Known rows, with every way that one mark hangs from another:
j_739[j_698[j_708 j_840[j_43]]]: [ 50.0 -14.7  -4.3  28.3 -14.0  21.2  37.4   8.4   0.2   2.7 -10.7  13.4
  24.8  -4.3  11.2  26.8  -7.3  51.6 -36.2 -15.2  10.9  14.6]
j_739[j_698]: [ 16.3 -19.4 -19.5  14.7 -11.4   1.3  20.4   8.1 -17.1 -25.3  14.8  11.3
   2.2  -5.5   6.1  17.2  -0.6  49.6 -26.1 -17.5  10.7 -11.1]
j_13[j_297 j_438[j_739[j_698[j_708]]]]: [ 11.6 -46.8  17.0  -2.5   9.9  29.1  22.2  18.9 -27.8 -25.6 -64.3   6.8
  -7.3 -11.9  37.5  44.2   4.6  40.1 -29.3 -51.6  48.4   2.3]
j_840[j_43 j_698[j_708 j_739]]: [  5.5  -1.3  10.5  16.9  15.6  14.5 -18.0 -14.1   4.1  10.1 -48.8  14.9
   9.4  -2.8  -5.9  20.1 -28.8  36.2 -53.3 -19.0  22.1  37.3]
j_13[j_297 j_438[j_698[j_708] j_739]]: [ -6.0 -43.8   9.6 -26.8  22.9  23.3   6.0  13.5 -22.1 -28.7 -84.8  18.2
 -22.0 -29.4  62.6  40.7   3.2  30.0 -29.5 -52.5  44.2  36.2]
j_708[j_698[j_739 j_840[j_43]]]: [  6.3 -10.7  -2.6  51.0 -18.4  -3.6  16.0 -26.4  12.5   2.8 -24.0  12.0
  35.2  -0.6 -10.7   2.9   0.6  14.3  24.9 -32.6 -19.8  32.1]
j_698[j_840]: [ 17.8 -20.1 -16.3  17.5 -21.8 -11.0  18.4  -5.5   3.6  -5.0   6.1  -5.5
  32.4  -5.3  24.0   8.2   5.2   7.0  21.1 -10.5  -1.0  10.3]
j_438[j_13 j_698[j_708 j_739 j_840]]: [-33.5 -38.3  -4.7  -0.5 -11.5  17.0  23.6 -37.9  12.7   8.8 -67.6  19.4
  25.5 -35.3  35.0  26.7 -15.2  -0.1 -36.0 -25.3  11.6  34.3]
j_438[j_13[j_297] j_739[j_698[j_708]]]: [ -8.7 -47.8  -8.2 -14.4  19.0  17.7  34.9  23.7 -11.5 -21.5 -60.3   9.1
  -8.6 -16.5  44.4  38.8  -8.9  40.0 -46.5 -45.1  39.6   4.7]
j_708[j_698]: [-10.0  -7.1 -24.2   9.4   2.0 -19.1  14.3   1.9 -10.5 -21.0   0.7   4.9
   7.8  -2.4   2.9  -4.3   0.7  10.7   0.2 -25.0  -3.3  -7.5]
j_13[j_297]: [ 18.8 -17.6 -18.7   5.1  11.4  -4.4  -3.6   8.0 -14.5 -28.5  -6.2  10.4
   4.6  -7.9  27.6  10.5  -4.2  12.9  16.4 -16.7  18.8  26.6]
j_698[j_708 j_739 j_840[j_43]]: [ 21.5 -14.0   5.3  37.1  -5.6  14.9   9.7 -14.4  12.0  26.5 -47.2   4.1
  41.1   2.1   0.6  25.4 -13.6  15.8 -12.8 -15.9   6.1  37.4]
j_698[j_708 j_739 j_840]: [ -7.8 -28.4   4.7  29.2 -12.0   9.4  14.3 -28.6   9.0  22.9 -46.7  -2.0
  49.8  -1.7  10.3  22.8 -15.3  -7.2 -13.4 -15.2  13.1  14.8]
j_840[j_43 j_698]: [ 27.2   6.4  -9.0   3.6   7.4  -8.4 -15.2   9.7   0.1 -18.5   3.5  15.4
  -8.9  -3.9  10.0   4.6  -8.9  50.6 -19.6 -12.1   4.8  32.5]
j_438[j_739[j_698]]: [  4.8 -37.5 -14.7   8.5  -5.0  -1.1  29.2  27.9 -12.0 -22.9 -12.0  -0.3
  -7.2  -3.8  21.0  29.8   7.9  68.3 -31.4 -39.5  13.1 -12.6]
j_698[j_739]: [-12.7 -18.4 -11.0  23.5  -3.5  -4.2  -6.8 -16.8  -5.5  -1.0 -21.7   0.7
  20.2   2.3  -3.2  14.7  -6.9  14.0   0.6 -19.2   7.8  11.8]
j_438[j_13 j_698[j_840] j_739]: [-22.1 -50.0 -17.9 -19.0 -14.5  -8.5  33.5   5.6  13.8 -20.7 -41.4   7.4
  -3.1 -35.2  64.8  24.6  14.0  32.9  -4.5 -42.8  -0.2  30.9]
j_13[j_438]: [  4.2 -15.8  -4.0  -2.7  -3.0  -3.7  -0.9   0.0 -22.9 -15.7 -10.3  -5.3
   7.3  -3.3  16.9  10.9  15.7   6.8  16.8 -20.0  17.6   1.0]
j_13[j_297 j_438[j_698[j_840] j_739]]: [  7.3 -54.3  10.7  -4.8 -14.7  11.6  15.3  -1.5  -4.5 -37.3 -58.0  16.5
  -5.1 -36.9  72.2  32.9  23.1  25.0  31.0 -52.4  19.9  48.6]

Rows:
[ 11.7 -51.0  13.5  18.1 -33.8  10.4  39.8   4.7  -8.3 -18.6 -25.2  -7.0
  14.6 -10.2  35.5  33.6  28.1  41.9  13.5 -47.2  12.3  -7.2] -> j_13[j_438[j_739[j_698[j_840]]]]
[ 22.8 -29.2  -5.3  21.2 -21.5  16.7  40.6  -4.2  -2.3  -1.1  -9.9   6.4
  34.3 -10.0  20.4  26.0  -9.4  27.9 -38.5 -14.6  16.7  -7.6] -> j_739[j_698[j_708 j_840]]
[ 26.7   6.7  -2.8  -4.0  20.3   4.7  -9.6  11.2  -2.1  -3.3 -22.6  13.8
  -2.1  -3.1  13.6  11.9 -22.2  42.2 -54.8 -11.3  22.5  28.6] -> j_840[j_43 j_698[j_708]]
[ 10.6  -1.5   2.4  24.4   1.7   3.3 -22.6 -15.8   4.3  -5.1 -23.7  16.5
   1.7  -3.7  -7.6   9.6 -13.7  44.5 -17.6 -20.5   5.5  43.1] -> j_840[j_43 j_698[j_739]]
[ -3.4 -19.5  -0.5 -24.2   9.4  17.4   5.9  -4.3 -23.4 -14.9 -47.3  18.0
  -6.2 -23.7  35.4  25.0  -0.3  18.2 -41.4 -24.1  30.2  13.4] -> j_13[j_438[j_698[j_708]]]
[  3.6 -38.9   5.7  -6.4  10.5   1.9  -1.5  17.7 -20.8 -29.9 -48.1  -4.4
  -8.6  -7.7  42.9  27.8  20.6  18.6  30.3 -47.6  30.3  22.1] -> j_13[j_297 j_438[j_739]]
[-18.0 -41.2 -12.8 -16.0  11.5   9.9  40.2  24.7  -8.7  -6.2 -47.8  -1.1
  -4.7  -9.3  32.3  36.6  -3.6  50.2 -64.8 -39.6  27.5 -18.9] -> j_438[j_13 j_739[j_698[j_708]]]
[ 10.3 -27.4  -2.4 -13.9   1.4  11.5  -7.0  -4.9 -26.3 -46.4 -31.3  30.0
 -17.5 -34.0  45.8  18.6  10.1  19.9  11.6 -32.5  27.3  43.1] -> j_13[j_297 j_438[j_698]]
[ 23.1 -58.4  18.0  18.9 -25.6  17.8  32.1   3.4 -11.5 -33.0 -35.1   4.0
   9.7 -19.3  48.2  35.5  23.9  35.1  30.9 -53.0  24.1  15.3] -> j_13[j_297 j_438[j_739[j_698[j_840]]]]
[ 24.4 -15.2  -2.7  44.6 -19.0   2.5   3.5 -17.1  12.9  11.1 -20.3   6.5
  34.0   0.7  -1.2  14.2   0.5  23.1  24.7 -17.9  -8.5  41.8] -> j_698[j_739 j_840[j_43]]
[ 15.6 -47.4  11.1   6.0  -2.8  15.9  17.3  16.7 -26.7 -40.2 -37.5   8.5
 -13.5 -12.9  36.6  35.6  19.8  47.4   6.4 -53.3  32.7   6.9] -> j_13[j_297 j_438[j_739[j_698]]]
[-14.1 -37.2  21.0  11.1 -19.1  28.8  11.3 -40.4  -2.9   5.4 -70.2  14.7
  28.0 -29.6  28.4  31.1  -1.5  -0.8 -16.8 -30.6  20.8  30.4] -> j_13[j_438[j_698[j_708 j_739 j_840]]]
[  0.9 -38.0 -19.9 -11.3 -11.8   2.6  21.0 -14.8   6.4 -35.5 -28.9  29.0
   3.4 -45.1  61.6  13.1   0.9   7.7  18.1 -25.1   8.1  55.1] -> j_438[j_13[j_297] j_698[j_840]]
[-19.3 -24.5  -4.7  44.5 -26.4  -7.1  20.4 -37.6  10.1   0.4 -23.7   2.7
  44.1  -5.5  -1.0   1.7  -1.8  -9.4  24.9 -32.2 -14.2  10.4] -> j_708[j_698[j_739 j_840]]
[-18.9 -15.7   8.8   9.7   8.2  10.8 -13.7 -28.2   0.9   6.9 -47.7   9.0
  18.5  -6.4   4.1  19.2 -31.9  12.5 -56.6 -16.7  29.2  13.3] -> j_840[j_698[j_708 j_739]]
[-16.4 -41.9 -19.4  -8.3  -3.0  -3.9  35.8  24.0  -8.4 -23.2 -22.7   1.4
 -12.7 -11.6  29.3  29.8  10.0  57.0 -29.5 -42.4  12.3 -12.4] -> j_438[j_13 j_739[j_698]]
[ -6.6 -44.1  -6.0  -9.7  -2.7   6.9  32.1  10.2  10.4  -4.0 -58.7   7.5
   8.2 -23.6  57.0  35.9  -2.7  36.5 -42.8 -37.6  15.2  22.4] -> j_438[j_698[j_708 j_840] j_739]
[ 15.9 -20.1  -4.2  30.5 -19.2  11.1   5.6 -22.5  13.6  -4.3 -30.7  28.5
  14.1 -22.5  15.0  20.9  -0.6  43.4   1.9 -26.0  -9.2  61.8] -> j_438[j_698[j_739 j_840[j_43]]]
[-10.1 -31.8 -23.9 -14.0 -20.9  -6.1  27.8 -12.6   9.5 -21.4 -15.6  17.4
   7.3 -38.6  49.8  11.5   5.8  13.4  -0.4 -20.0  -2.7  32.0] -> j_438[j_13 j_698[j_840]]
[ -8.4 -33.8  -4.4  23.6 -27.7   6.8   9.4 -37.1  11.3  -7.6 -32.0  20.4
  23.2 -28.1  24.6  20.2  -3.8  21.2  -1.5 -26.3  -3.0  37.9] -> j_438[j_698[j_739 j_840]]
[-23.5 -46.2 -15.2 -39.3  30.8  11.3  18.5  18.6  -5.5 -26.5 -81.9  20.3
 -23.8 -35.0  67.7  36.3  -9.5  31.5 -47.7 -45.7  34.6  39.0] -> j_438[j_13[j_297] j_698[j_708] j_739]
[-29.3 -34.8  -7.6 -13.4  20.8  21.6   2.1 -24.2  -4.8 -14.2 -79.5  31.8
  -2.3 -36.3  35.9  28.4 -25.5   6.9 -40.4 -31.7  32.8  50.4] -> j_438[j_13[j_297] j_698[j_708 j_739]]
[-14.1 -38.3  -1.4 -21.3   1.2   1.4   7.3  15.6 -16.7 -30.6 -48.3   9.2
 -24.1 -22.7  46.9  30.9  22.9  44.2 -10.4 -48.6  18.0  17.5] -> j_13[j_438[j_698 j_739]]
[ -4.6 -48.5   5.8  -5.9 -21.7   3.2  22.6   2.3  -0.4 -23.1 -47.9   4.9
  -1.8 -28.8  59.1  31.4  27.7  31.0  12.2 -49.0   7.9  25.2] -> j_13[j_438[j_698[j_840] j_739]]
[ 35.4 -16.8   1.8   6.1 -22.5  10.5  10.1  -5.7  -4.5 -20.5 -18.8  23.0
   1.3 -26.3  34.3  17.4  21.5  36.8  19.1 -26.3  -0.1  51.7] -> j_13[j_438[j_698[j_840[j_43]]]]
[-21.1 -45.5 -21.6 -31.3  18.0  -2.6  12.7  16.7  -4.6 -42.2 -56.2  21.0
 -31.3 -36.2  65.5  26.9   5.2  39.1  -9.0 -49.8  20.4  45.4] -> j_438[j_13[j_297] j_698 j_739]
